Each row comes from the steps of one walk. Every step used is in the known rows, and no mark comes twice. Write the walk behind each row, first mark first.
Known rows
Q F A Y X: [ 13 -14   4  47 -61  13  19 -37  39   4  -7  20 -67   7 -45 -16  56 -40
  13 -34   1]
Q F X J U: [ -2 -16 -12  -2 -62  36 -16 -62  41   0 -28  22 -22 -14  15 -24  76 -21
 -17 -48  -3]
F Q Y: [-43  26  -4  -8 -50  34  10 -21  32  16 -19   1 -25  -1 -21 -26  17 -33
   6 -14  20]
Q Y X F: [ -9  29  11 -18   7  35  33 -13   9 -26 -33  48 -62  -1 -11 -12  10 -49
  -7   1   9]
F X Y: [-39   0 -23 -22 -19  28  18 -17  17   1 -41  31 -27 -27  11 -19   3 -29
 -18 -14 -21]
X J Q: [-26  18 -25  -5 -30  43 -29 -54  33  22 -21 -19  11   3  -5   1  40 -35
 -27 -17   9]
F X J Q Y U: [-22  13 -21 -33 -26  32   0 -22  38   1 -35   9  -5 -37  19 -21  28 -19
 -30  -9 -15]
A Y X F: [-19  31   8 -33  19  20   9  -7  25 -25 -27  42 -65  31 -28   5  22 -39
  11 -19   1]
J Q F: [ 21 -11 -11   9 -54  26 -34 -33  54  27 -14 -27   3 -11 -34 -21  27 -45
 -33 -12  13]
Y X F Q: [-17  29  -3 -57 -37  40  23 -34  59   1 -18  40 -48  -3  -1  -5  19 -67
 -26   5   9]
X F: [  4   4 -10 -17 -10  49 -16 -36  33  -2 -29  22 -29  19   0  -5  20 -40
 -12 -25   2]
A Y X J Q F: [-26  22   1  -9 -10  13  -1 -25  30 -10 -19  22 -46  18 -38   8  54 -40
  -1 -27  10]
Y X F: [  1  28  -5 -46  -9  35  19 -30  39 -17 -28  40 -52   0   5  -6  14 -62
 -22   5  -2]
F A Y X: [-14  22   2  22 -33  17  38 -18  23   3 -12  14 -63   8 -45 -10  22 -32
  11 -11  -9]
A Y X J Q: [-40  39  -2 -25   6  15   2 -17  22 -11 -21  17 -39  20 -34   8  34 -36
  -2 -15   4]
A Y U: [-14  29 -15 -32   6   4  -8  11  34 -14 -26  -2 -27  37 -34 -14  34  -8
  38 -12 -28]
F Q Y U: [-34  29 -13 -30 -54  25  16 -11  52  16 -18   0 -17   1 -21 -28  26 -27
  15   4   2]
F A Y X J: [-25  23  -2  25 -35  23  34 -35  21   2 -11  21 -63  11 -37   0  43 -32
  12 -19  -7]
F A Y: [-11   9   0  41 -35  21  16 -20  19  12 -14  -3 -49  16 -51 -11  24 -18
  20 -29  -9]

Write each row's walk
[-14  12  -4 -33 -37  47   4 -24  57  10 -18  34 -27   9 -14  -7  34 -37
   1 -18  10]
X F Q Y U
[-22  10   5 -16 -36  53   1 -33  42  12 -21  33 -34  10 -15  -6  24 -41
  -7 -28  25]
X F Q Y
[ 13 -23   2  62 -61  20   1 -38  34  13  -7   4 -55  13 -48 -16  57 -28
  21 -47   3]
Q F A Y
[-27   6 -23 -28 -34  39 -12 -38  34   9 -33   1  -3 -34  22 -17  20 -30
 -44 -19  -6]
F X J Q
[-30  40 -21 -33 -17  31  16 -50  25 -17 -27  25 -41   2  15  -6  39 -54
 -13   4  -6]
Y X J
[  9  19  -2 -17 -31  38  38 -37  43  -4 -18  41 -62  -8  -9  -6  18 -60
 -25   2  -4]
Y X F A
[-18   7  -8 -31 -46  54 -11 -43  59  21 -16  23 -23  15  -6  -3  26 -46
 -12 -29  17]
X F Q
[-28  16 -38 -28 -12  18  15 -13  33  10 -23  21 -14  11 -18  -4  35 -26
  16   8 -31]
X Y U
[-34  32   8 -41  -4  23  15 -12  40 -13 -18  41 -60  26 -33   6  26 -43
   7 -23  10]
A Y X F Q
[ -5  30 -12 -14  -5  17  13   6  22 -16 -32   3 -25   5 -13 -31  22 -17
  24  12 -18]
Q Y U
[-10 -29 -17  10 -47  24   2 -35  33   1 -31  34 -38 -23   2 -21  41 -36
 -11 -36  -7]
Q F X Y
[-22  26 -19  -7 -21  35 -13 -34  31  11 -20  -7   4  -1 -14  -2  47 -22
 -14  -5   3]
X J Q Y U
[-29  41  -1 -28  13   6  14   2  16 -25 -27  18 -58  25 -31  -7  15 -35
  17  -9  -7]
A Y X
[-10  -3 -22  14 -47  39 -33 -65  41  22 -16 -11   2   1 -12   0  63 -40
 -26 -30  16]
X J Q F
[-24  37 -16 -36 -24  31   7 -44  38   0 -21   7 -19 -11   0  -3  30 -57
 -35  12   3]
Y X J Q
[ -3  -3 -17  24 -55  28 -16 -52  54  26  -5  -3  -8   7 -38   4  81 -24
  -5 -34   0]
X J Q F A Y U
